Each row comes from the steps of one walk. Every step used is in the known rows, and no mark comes twice. Write the walk behind each row, first mark first.
Known rows:
w-b: [  0.3 -22.0   8.1  24.5  23.0 -30.5   9.8   0.5  29.6  63.4  -3.3   4.2
 -41.1   2.4  12.4 -43.7  10.1  12.0  -7.5 -10.3  -0.4 -46.8  22.1]
f-g-j-w: [ 24.6   2.5  12.2  15.6  -0.4 -18.9  12.4  10.0  56.3  50.4 -15.8 -32.8
 -42.4  13.6   0.3  -4.1  15.1  -6.2   8.8   4.0  13.4  -6.7  33.3]
s-f-g-j: [ 27.2  10.5   3.4  -0.7  10.1 -25.5  19.5   5.6  63.9  56.9 -31.2 -22.9
 -36.8  30.8   0.6 -33.4   5.2  -4.1 -11.0  -9.0  16.6 -14.2  50.6]
z-f-n: [  6.8  -6.0  -5.3   1.2  15.0 -36.0  21.2   6.2  17.2  64.7 -41.6 -15.3
 -25.1  15.0  18.8 -29.1  37.6   5.4 -11.7   2.3   5.2  -9.6  43.5]
n-f-g-j-w: [ 24.9   1.8  10.8  38.3  -5.5 -31.2  11.4  34.5  74.0  52.0 -19.9 -31.6
 -30.0   6.7   6.4  -9.6   1.0  -7.9  14.3   2.1  22.5  -5.6  28.6]
f-z: [ -6.1  -7.4   7.7  33.4  22.7 -39.2  28.6 -12.5  24.0  57.5 -13.6   8.5
 -32.6  12.5   1.0 -27.7   5.7   0.8  25.1   0.7  -9.2 -30.5  36.4]
n-f-s: [ 16.4  -2.7  13.3  40.9   4.8 -44.9  25.1  13.2  57.4  69.6 -32.8  -4.1
 -26.8  13.5  19.2 -44.9   5.8   2.9   5.5 -10.3   8.3 -32.2  43.1]
j-g: [-20.4 -12.3  18.9  24.8  10.9 -25.0  29.8   9.1  31.3  53.6  -3.8   6.8
 -46.9   0.7   6.2 -31.1  -0.9  -2.0   7.4  -2.5   2.2 -34.7  54.2]
s-f-g: [ 11.8  -2.6  -4.4   5.3  17.0 -36.2  30.4  -4.3  48.6  61.5 -34.5  -8.4
 -30.9  17.3   9.9 -37.6  13.2   1.2 -22.0 -22.6 -10.7 -19.5  53.6]
g-j: [ 15.0   1.6  23.4  29.1   3.6 -14.6  18.6   5.0  42.1  60.9  -7.1   2.4
 -47.0  17.1   4.0 -29.5  -6.0   0.5  19.4  14.2  16.6 -29.1  32.8]
h-w-b-z: [ -1.9 -16.9 -16.3  37.2  31.3 -52.1  13.5  16.2  45.3  53.4   1.8 -16.1
 -33.1   7.4  17.6 -19.7  17.1   6.1  15.4  -6.3  11.1 -50.2   2.0]
h-w: [  0.1 -14.1  -2.1  35.4  10.9 -44.2  28.8  11.9  41.9  50.3 -14.2   3.9
 -46.5  -8.6  24.8 -14.5  11.9   9.1   9.6   1.2  -5.6 -35.9  31.4]
b-w: [ 28.2 -14.6  27.4  48.4  18.0 -33.5  32.6   4.6  17.3  69.4  -8.6  14.4
 -26.5  12.0  26.0 -16.3   2.4  -7.3  17.4 -11.3   1.5 -39.1  21.9]
g-j-w: [ 14.6  -5.0  17.9  48.3   0.1 -20.9   7.0   2.1  46.3  49.4  -1.9 -20.3
 -46.9   4.8  -0.1  -2.3  -2.1 -12.0  23.9   7.6  21.8 -14.9  31.6]
b-z-f: [-16.8  -2.5  -5.2  48.3  20.9 -39.2  26.1   7.0  19.2  69.2 -17.4  -3.8
 -18.9  18.6  13.7 -18.2   7.1  -2.0  20.6  12.6  -2.5 -24.6  30.6]
l-s-f-g-j-w: [ 44.0   8.9  -3.1  22.4  13.2 -36.2  -2.2 -12.5  66.7  41.3 -30.5 -42.4
 -47.2  20.5 -15.7  -8.4  25.2  -8.6  -2.2 -23.0  17.5  -7.1  75.5]
g-j-w-b-z: [ 12.3  -8.2   4.4  49.6  21.2 -28.7  -8.4   6.4  49.2  52.1  14.0 -40.4
 -33.8  20.7  -7.4  -7.8   3.1 -15.1  29.6  -0.1  38.6 -30.6   2.0]
l-s-f-z-b-w-h-v: [ 41.5   6.3 -30.8  39.2  71.2 -72.7 -18.5 -22.7  -3.5  55.3 -37.1 -23.7
  -9.4  22.4   9.0 -16.0  42.9 -26.6  -8.1 -47.6  39.7 -48.9  51.3]
b-z-f-g-j-w-h: [  5.1   1.2 -14.3  29.2   5.7 -33.2  -5.3  14.6  37.8  71.6 -16.1 -68.4
 -12.1  33.3   1.6  10.8  16.4 -23.9  16.7  11.7  39.2 -10.4  15.2]
g-j-w-b-z-f: [  0.9  -9.2  -9.2  50.5  22.4 -39.9 -15.4  18.7  42.6  50.4  -2.3 -52.4
 -21.8  21.3  -2.6   1.6  11.6 -12.9  19.1   8.5  42.6 -17.8  12.5]
s-f-g-j-w-h: [ 23.0  -6.3  -5.9  20.0   3.7 -31.9  -6.9  -4.2  57.0  63.3 -18.3 -59.4
 -29.9  22.7  -2.4  -7.2   6.3 -26.6 -10.8 -20.5  39.0 -14.1  36.5]
z-b: [  0.6   2.4  11.7  32.3  31.8 -32.4  14.4  -8.6   7.1  56.0 -19.9  11.7
 -34.0  11.4  20.8 -27.4  21.1   0.6  -6.1  -0.1 -10.1 -32.8  37.4]
s-f-g-j-w-b-z: [ 25.1  -0.3 -15.8  19.7  27.1 -39.5  -6.9   6.2  71.6  47.5  -9.5 -64.6
 -22.8  36.7 -11.2 -12.8  15.4 -19.2  -0.9 -23.6  38.5 -15.4  20.0]
f-z-b-w-j-g: [ -5.4  -9.2  15.0  25.7  41.6 -56.5  -0.7  12.1   2.3  42.1 -11.4  -8.3
 -10.5  45.2  14.5 -19.2  23.3 -29.2  16.5 -19.2  38.3 -47.4  28.2]

Write each row's walk:
[ -3.5 -13.8   0.1  36.6  30.4 -32.8  14.1  -0.1  29.5  68.2   5.9  -3.9
 -30.0  19.2   7.8 -38.4   7.1   2.0  14.6  -6.7   5.0 -48.7   6.9] -> w-b-z
[ -1.3   5.7  -9.9  32.9  50.8 -59.4   9.6 -23.8  17.5  41.3 -32.1  -6.7
 -17.7  28.0   4.8 -25.3  19.7 -13.5  -5.2 -19.5   2.7 -22.7  54.2] -> s-f-z-b
[ 18.2  -1.0 -10.7  32.9  22.1 -46.8 -18.9  11.0  54.4  53.1 -20.9 -73.8
 -18.6  38.4  -3.4  -4.1  28.9 -13.0  11.6  -0.7  53.7 -16.4  24.1] -> g-j-w-b-z-f-s
[-12.2 -21.7  -5.5  28.5   1.6 -46.0   9.9  17.1  41.8  53.8 -10.3   1.5
 -44.3   7.5  26.4 -30.7  12.7   3.3   7.6  -1.6  13.2 -49.7  16.7] -> h-w-j
[  4.5  -3.7   0.7  17.9  11.5 -43.1  17.5   0.6  31.4  66.4 -45.1 -17.9
 -27.9  19.6  17.1 -29.8  26.7   7.9 -10.5  -0.2   4.3 -21.5  58.7] -> z-f-s
[  0.4 -29.2   3.1  43.2  19.3 -36.7  -2.3  -2.3  33.0  52.1   0.9 -18.2
 -40.3  -8.3   7.9 -16.5  14.2  -0.1  -3.0 -17.4   5.1 -33.3  21.1] -> j-w-b
[ 29.1   2.0   1.3  45.6  58.9 -67.7  13.2 -15.4   8.6  45.0 -30.6  -7.8
  -0.9  37.1  16.5  -8.9  20.9 -25.8   3.9 -31.4  15.6 -27.1  40.7] -> s-f-z-b-w
[ 15.0 -10.8  -8.2   5.2  13.6 -34.4 -14.2  27.4  50.9  46.6 -25.7 -56.9
 -28.5  12.6   2.7  -5.5  31.5   3.3 -17.3   0.9  29.9  -7.4  29.7] -> z-f-g-j-w-b
[  3.4 -10.1 -31.4  20.4  32.3 -70.7   2.3  21.3  49.9  54.4 -33.1 -50.0
 -17.9  24.1  20.6 -16.6  42.8   7.6  -2.9  -8.1  27.3 -38.1  25.2] -> h-w-b-z-f-s
[-15.2 -21.5 -17.6  55.6  29.4 -50.0  -5.1   8.8  26.5  55.4  -6.1 -38.2
 -17.0   7.8   7.7  -1.6  19.2  -7.3   8.5  -5.5  14.9 -22.9  16.1] -> j-w-b-z-f
[  3.5 -15.3 -24.0  21.0  31.8 -50.8  -5.4   7.7  25.0  55.6 -21.1 -57.9
 -12.3  20.8   7.5  -7.1  46.7  -9.1  -1.3 -11.6  26.0 -10.1  12.8] -> j-w-b-z-f-n
[ -4.2 -14.8 -22.8  23.5  28.8 -48.0   0.7  16.6  36.5  56.4 -20.0 -52.8
 -12.1  15.6   7.7  -2.9  36.6  -1.3  -6.2  -8.8   6.8 -14.7  16.5] -> j-w-b-z-f-g
[ 21.8  -8.6   8.5  66.9  41.4 -67.0   1.7  11.1   3.8  69.9 -17.9  -9.6
  10.6  27.8  29.3 -12.2   7.9 -27.9  21.6 -19.2  32.0 -46.9   7.2] -> n-f-z-b-w-h
[ 19.7  -3.4 -17.5  14.9  24.7 -39.7 -15.7  16.5  40.4  51.4 -17.4 -71.1
 -16.6  33.6  -2.4  -3.5  39.6 -14.2   9.4   2.3  54.7  -4.9   9.6] -> g-j-w-b-z-f-n
[ 11.1   5.0 -10.9  -1.0  25.0 -31.0   1.8  30.2  48.1  63.1 -22.0 -42.9
 -17.8  41.1   2.5 -26.7  24.8   5.1   0.9  10.3  29.2 -23.4  15.0] -> w-b-z-f-g-j
[ 18.4 -10.6  19.2  37.3  29.9 -42.8  -0.8   6.7  -1.0  62.3 -14.0   8.0
 -15.9  36.5  35.3 -28.2  22.1 -16.9   0.6 -15.4  22.4 -51.1   9.0] -> z-b-w-j
[  1.1 -26.1  -9.2  24.5  23.7 -48.8   9.2  16.8  44.0  49.0  -6.8  -7.7
 -44.6  -9.3  23.0 -25.1  20.5  15.7  -5.9 -10.6   6.8 -48.2  17.9] -> h-w-b
[  9.5  10.6  -8.9  28.3   9.8 -33.0   9.9  21.2  49.2  53.8 -23.7 -53.3
 -19.1  28.8  -0.3  10.7  20.7 -13.5  20.0  15.7  23.5   3.4  27.6] -> b-z-f-g-j-w
[ 26.8   0.7  13.6  66.3  46.0 -67.6  16.5  17.7  15.1  51.4 -25.9   4.5
   4.6  24.2  27.2 -12.0  12.1 -17.6  25.4 -14.1  15.7 -32.5  19.2] -> n-f-z-b-w
[-13.7 -18.5 -30.2  37.9  33.3 -62.7   6.5  28.7  38.0  51.8 -14.5 -28.6
 -20.7   7.0  22.2 -10.8  26.0   8.3   5.4   1.2  15.6 -39.3  11.7] -> h-w-b-z-f
[ 13.8  -3.5  -0.4  31.8  55.3 -74.1 -15.6  -9.6  12.6  33.1 -25.0 -16.3
 -14.8  50.8  -1.2 -25.0  33.6 -31.2   5.6 -44.5  42.5 -48.2  70.5] -> l-s-f-z-b-w-j-g
[ 16.6 -17.1  11.3  37.7  12.3 -25.8 -12.6   6.8  49.0  47.2   5.2 -32.2
 -45.2   4.7  -1.9 -13.5   7.0  -4.8   7.8  -3.9  34.0 -27.9  17.7] -> g-j-w-b
[ 10.1 -13.3  13.4  49.1  -3.5 -20.8  -7.6  -3.7  34.1  66.9   6.4 -34.7
 -40.3   8.8   1.9  -2.7  -5.5 -22.2  19.6   3.3  38.3 -28.1  18.3] -> g-j-w-h
[ 20.3  -6.6   5.5  40.6  -9.1 -31.8  -3.0  28.2  63.0  69.7 -12.0 -46.1
 -23.5  10.5   8.3  -9.9  -2.1 -18.3  10.8  -2.6  38.6 -20.5  15.0] -> n-f-g-j-w-h
